What can hang from each mark
q_880: q_204 q_299 q_449 q_474 q_692 q_775 q_803
q_204: q_880
q_536: q_692
q_844: q_56
q_747: q_880
q_56: q_844
q_414: q_747
q_449: q_880
q_692: q_835 q_844 q_880
q_775: q_880
q_803: q_880

Each row was made from one small tree. The marks that hang from a mark follow it in brackets, in the order of their numbers. Every link used is in the known rows. Write each row's tree.
In the rows, zero is written as 128.
Known rows
q_880[q_449 q_692 q_775]: [139 139 153 107 167 112  95 111 104 117  83 129 135 186 114 127 157 168
 153  95  84 145 121 125 120  77 146 155]
q_414[q_747[q_880[q_474 q_692 q_775 q_803]]]: [132 178 130 118 153 120  76 175 107 109 119 139 116 169 104  94 154 141
 169 110  96 138 137 146  99  65 116 149]
q_803[q_880[q_299 q_449]]: [146 158 134 137 145 132 101 107  98 110  98 135 116 141  82 109 152 131
 130 111  73 158 108 126 162 116 150 195]
q_536[q_692[q_880[q_299]]]: [131 174 106 142 160 135 101 143 140  87  80 135 112 120  82 114 154 158
 128 146  72 135 104 133 113 116 167 197]
q_880[q_449 q_474 q_775]: [127 149 157 106 148 126  93 116 121 113  96 121 126 209 112 108 157 156
 156 129  88 162 105 109 138  68 121 172]
q_880[q_299 q_449]: [139 150 132 115 137 134 117 107 101 102  82 118 121 156  87 103 155 135
 125 109  77 143 111 126 125 105 156 181]
q_536[q_692[q_844[q_56]]]: [117 133 148 117 141 156  90 124 128 113  64 143 112 144  83 118 165 176
 151 115 113 145  89 134 109 145 169 178]
q_803[q_880[q_204 q_299 q_449 q_692 q_775]]: [154 175 166 121 173 126  73 103  94 113  94 130 143 144 123 132 156 136
 118  78  59 144 129 123 128  54 155 173]
q_204[q_880[q_299 q_474 q_775 q_803]]: [146 166 118 106 157 123  91 161 138 101 103 120 108 156  76  94 156 133
 117 111  73 159 137 117 105  60 116 185]
q_803[q_880[q_449 q_474 q_692]]: [124 159 157 132 149 113  87 119  89 117 122 128 122 159 113 118 148 155
 170 110  96 172  94 106 166 107 124 168]
q_536[q_692[q_844 q_880[q_204 q_299 q_474]]]: [121 186 156 137 157 151  84 149 128  86  88 115 127 135 100 117 155 160
 118 152  75 145  90 117  99  96 155 193]
q_803[q_880]: [140 144 120 132 159 127  90 125 139 121  94 136 108 146  80 119 157 167
 150 119  67 147  85 141 175 141 162 175]
q_692[q_835 q_844]: [165 134 141 116 147 135 101 149 143 123  70 128 139 181  66 120 167 184
 115 125  79 155  76 151 133 147 181 152]
q_775[q_880[q_449 q_692]]: [117 144 130 129 150 111 101 123  97 122 112 132 116 161  87 128 152 157
 164 100  85 161 105 111 122 128 168 163]
q_692[q_835 q_844[q_56] q_880[q_449 q_775]]: [154 127 143 116 141 156  98 134 120 114  76 159 153 201  63 130 144 165
 127 153  83 188 107 118 149 109 154 194]
q_414[q_747[q_880]]: [129 156  97 127 155 151 105 146 128 119  79 136 117 148  73  91 152 150
 155 140  77 121  91 162 144 130 162 169]
q_775[q_880[q_204 q_474 q_692]]: [109 162 146 113 153 114  78 136 134 112 124 115 119 152 109 129 162 159
 146 106  62 144  87 107 108 106 167 139]
q_204[q_880[q_299 q_803]]: [147 157  91 112 148 131 111 153 127 107  86 118 103 126  56  98 152 133
 112  96  67 141 131 144 105 112 152 183]
q_204[q_880[q_299 q_449 q_775 q_803]]: [150 160 119 110 158 133 105 141 105 115  88 126 118 163  72 102 149 125
 117  93  77 159 151 131 105  65 131 197]
q_803[q_880[q_775]]: [151 141 130 126 176 122  77 126 151 122  93 143 115 164  89 123 158 173
 148 121  64 149 100 137 171 107 151 178]
q_775[q_880[q_299 q_692[q_835] q_803]]: [167 173 113 129 132 102  89 171 122 102 121 143 114 137  64 124 168 129
 107  77  71 159 133 142  71 118 179 142]
q_536[q_692]: [127 160 129 129 157 137  95 131 145 113  70 128 108 145  98 119 173 181
 150 115  91 127  89 149 111 125 168 167]
q_536[q_692[q_835 q_880[q_474 q_775 q_803]]]: [151 196 128 136 146 127  74 190 160 101 107 147 124 183  92 127 168 166
 133 148  84 171 117 145  97  71 128 172]
q_536[q_692[q_835 q_880]]: [149 174 106 145 157 142  98 164 164 106  76 146 132 149  77 134 166 184
 126 155  71 154  82 151 126 136 177 175]
q_449[q_880[q_204 q_692[q_844] q_775]]: [147 137 176 103 192 119  62 140 121 131  85 133 136 174  91 144 153 178
 137 103  69 133  89 138 105  92 177 143]
q_414[q_747[q_880[q_204 q_474 q_692 q_803]]]: [114 193 135 109 138 136  79 164  96 108 115 120 123 142 112  97 154 130
 150  98  83 121 122 160  92  82 138 139]
q_880[q_449 q_692]: [128 142 143 113 147 117 111 110  91 115  88 122 128 166 106 122 152 165
 155  94  89 142 108 131 124 112 154 154]
q_803[q_880[q_299 q_474 q_692]]: [139 166 143 133 157 107  83 130 113  95 120 128 113 124 104 113 152 144
 142 108  76 155 102 107 148 106 137 165]
q_56[q_844]: [148 134 107 111 156 122  98 128 143 125  75 106 111 181  81 101 160 199
 133 102  63 122  85 138 141 149 154 158]
q_747[q_880]: [123 156 102 129 166 144 101 139 149 116  89 118 117 166  73 110 151 166
 151 121  84 140  90 155 137 136 159 178]
q_803[q_880[q_204 q_692]]: [136 160 142 121 168 121  78 118 125 119  95 127 129 127 112 137 160 168
 139  87  54 131  92 143 147 115 180 149]
q_880[q_204 q_474 q_692 q_775 q_803]: [130 173 165  88 149 108  69 144 124 101 110 112 126 175 132 124 169 154
 140  76  73 132 136 137  78  39 137 130]

Which tree is each row?
[178 160 107 125 165 129  98 156 164  91  83 145 141 165  65 123 157 158
  91 153  40 153 110 134 132  89 169 181] -> q_692[q_835 q_880[q_299 q_775]]
[176 174 163 103 158 132  85 122 113 107  76 128 167 171 118 134 172 143
  84  77  51 142 124 137  89  47 171 146] -> q_880[q_204 q_299 q_449 q_692[q_835] q_775]
[151 207 116 145 130 133  91 191 141  81 108 138 115 142  81 113 167 137
 108 141  83 165 117 139  86  93 139 178] -> q_536[q_692[q_835 q_880[q_299 q_474 q_803]]]
[142 181 155 141 150 166  93 148 118 120  67 134 156 171  91 141 158 174
 115 141  80 162  80 152 115 117 178 186] -> q_536[q_692[q_835 q_844 q_880[q_204 q_449]]]
[137 143 153 110 173 106  81 171 112 122 105 120 120 174  86 111 147 176
 153 100  98 172 125 117 102  79 118 160] -> q_204[q_880[q_474 q_692[q_844] q_775 q_803]]
[152 180 166  94 144 120  88 121  82  96  93 115 136 161 123 122 164 123
 115  53  73 129 163 144  63  31 151 153] -> q_880[q_204 q_299 q_449 q_692 q_775 q_803]
[110 181 140 107 116 138 100 139 101  96 116 111 126 176 103 112 146 130
 145 129  72 154 122 130 120  77 131 180] -> q_692[q_880[q_204 q_449 q_474 q_803]]
[118 180 123 138 135 135 105 148 100 105  95 138 110 158  90 118 146 148
 161 128 100 153 126 151 105 108 142 197] -> q_536[q_692[q_880[q_449 q_803]]]
[158 159 146 130 166 127  87 107 109 113  96 143 122 161  89 115 155 136
 130 112  69 162 122 121 157  80 139 198] -> q_803[q_880[q_299 q_449 q_775]]
[123 163 170  93 150 140  84 110 125 113  95 109 140 203 126 119 164 151
 138 119  69 146 104 116 124  49 133 164] -> q_880[q_204 q_449 q_474 q_775]
[151 166 143 127 164 118  73 131 145  99 111 134 113 156  94 108 160 143
 132 130  68 161 105 107 156  78 126 186] -> q_803[q_880[q_299 q_474 q_775]]
[134 172  98 123 137 142 103 165 112 117  94 139 106 147  69  88 154 133
 157 117  87 123 122 177 115 122 151 164] -> q_414[q_747[q_880[q_803]]]
[122 113 150  98 172 131  83 142 126 119  86 135 127 163  87 117 142 181
 149 117  94 174 103  88 129  97 129 172] -> q_204[q_880[q_474 q_692[q_844[q_56]] q_775]]
[144 170 166  99 178 117  59 141 129 104 107 124 127 154 110 129 159 139
 120 110  56 135 106 111  95  51 153 149] -> q_449[q_880[q_204 q_299 q_474 q_692 q_775]]
[142 147 126 136 139 160  93 155 146 106  68 159 134 151  63 134 159 182
 127 155  92 169  84 136 127 152 177 187] -> q_536[q_692[q_835 q_844[q_56] q_880]]
[133 163 139  92 139 113  90 136 110 106  94 110 123 143 112 127 164 154
 134  65  70 115 128 163  80  94 172 128] -> q_880[q_204 q_692 q_803]
[133 169 146 105 151 137  77 137 136 104 101 116 112 145  86 113 158 126
 114 131  56 132  81 121 113  93 160 164] -> q_449[q_880[q_204 q_299 q_474]]
[135 130 131 117 125 149  99 155 144  97  92 145 137 175  59 117 146 168
 127 170  80 184  78 107 154 141 149 179] -> q_692[q_835 q_844[q_56] q_880[q_474]]
[134 172 110 133 143 157 114 129  89 113  81 136 124 143  74  81 144 114
 135 130  82 133 115 145 131 108 148 194] -> q_414[q_747[q_880[q_299 q_449]]]
[141 147 174 107 152  95  75 155 108 105 113 121 118 192 104 114 156 172
 159  96 105 160 131 126  90  72 121 141] -> q_880[q_474 q_692[q_844] q_775 q_803]
[177 161 136 104 152 104  84 163 135 110  93 139 134 180  95 133 175 168
 124  78  74 147 134 163  87  78 158 125] -> q_880[q_692[q_835] q_775 q_803]
[135 204 139 115 153 143  71 159 139  93 116 106 120 172 100 105 159 120
 118  94  76 144 140 143  79  42 129 177] -> q_747[q_880[q_204 q_299 q_474 q_775 q_803]]
[129 160 147 113 127 130 108 114 101  95 100 110 119 167  98  95 154 128
 135 125  84 156 108 103 129  92 131 182] -> q_880[q_299 q_449 q_474]
[121 169 145 126 163 134  86 140  91 119 106 137 135 183 114  96 145 142
 172 129  98 151 117 122 133  64 114 165] -> q_414[q_747[q_880[q_449 q_474 q_692 q_775]]]
[121 157 146 132 140 128  90 116 107 118 115 129 111 171 100 110 151 145
 162 132  87 173  87 110 181 117 121 185] -> q_803[q_880[q_449 q_474]]
[135 190 135 115 164 157  77 145 136 104  90 124 133 154 105  89 160 123
 117 134  58 119 112 135 112  49 139 174] -> q_414[q_747[q_880[q_204 q_299 q_474 q_775]]]
[144 166 156 101 168 134  64 139 147 105 101 123 121 164  93 118 162 133
 112 128  51 135  96 117 112  60 151 167] -> q_449[q_880[q_204 q_299 q_474 q_775]]
[144 146 142  99 179 137  68 134 157 129  81 132 125 174  88 136 162 160
 130 122  48 124  89 145 124  88 177 157] -> q_449[q_880[q_204 q_775]]
[158 159 149 137 156 145  88 155 144 123  64 138 131 164  79 127 177 192
 123 123  97 154  70 160 105 144 178 158] -> q_536[q_692[q_835 q_844]]
[126 172 148  96 133 128  73 159 129 116 115 118 103 166  86 117 159 131
 142 114  72 136  97 143 104  98 148 149] -> q_449[q_880[q_204 q_474 q_803]]
[132 186 116 134 133 142 107 143  92 104 105 116 112 162  72  95 146 110
 138  89 102 155 141 155  99  99 139 196] -> q_747[q_880[q_299 q_449 q_803]]
[149 186 121 123 141 146  96 149  80 110  94 144 119 165  79  81 150 103
 137 107  89 139 157 158 100  60 128 191] -> q_414[q_747[q_880[q_299 q_449 q_775 q_803]]]
[147 147 120 114 177 136 108 122 123 120  71 124 128 162  76 104 147 142
 114 117  66 158 122 116 131  76 142 203] -> q_204[q_880[q_299 q_449 q_775]]
[137 169 122 122 172 114  78 161 127 113 109 127 119 176  94 122 150 162
 161  79  96 143 144 161  88  81 142 156] -> q_747[q_880[q_692 q_775 q_803]]
[132 163 156 120 159 129  83 103  91 124  96 125 137 143 118 134 151 152
 143  82  66 144 100 135 149 104 164 162] -> q_803[q_880[q_204 q_449 q_692]]
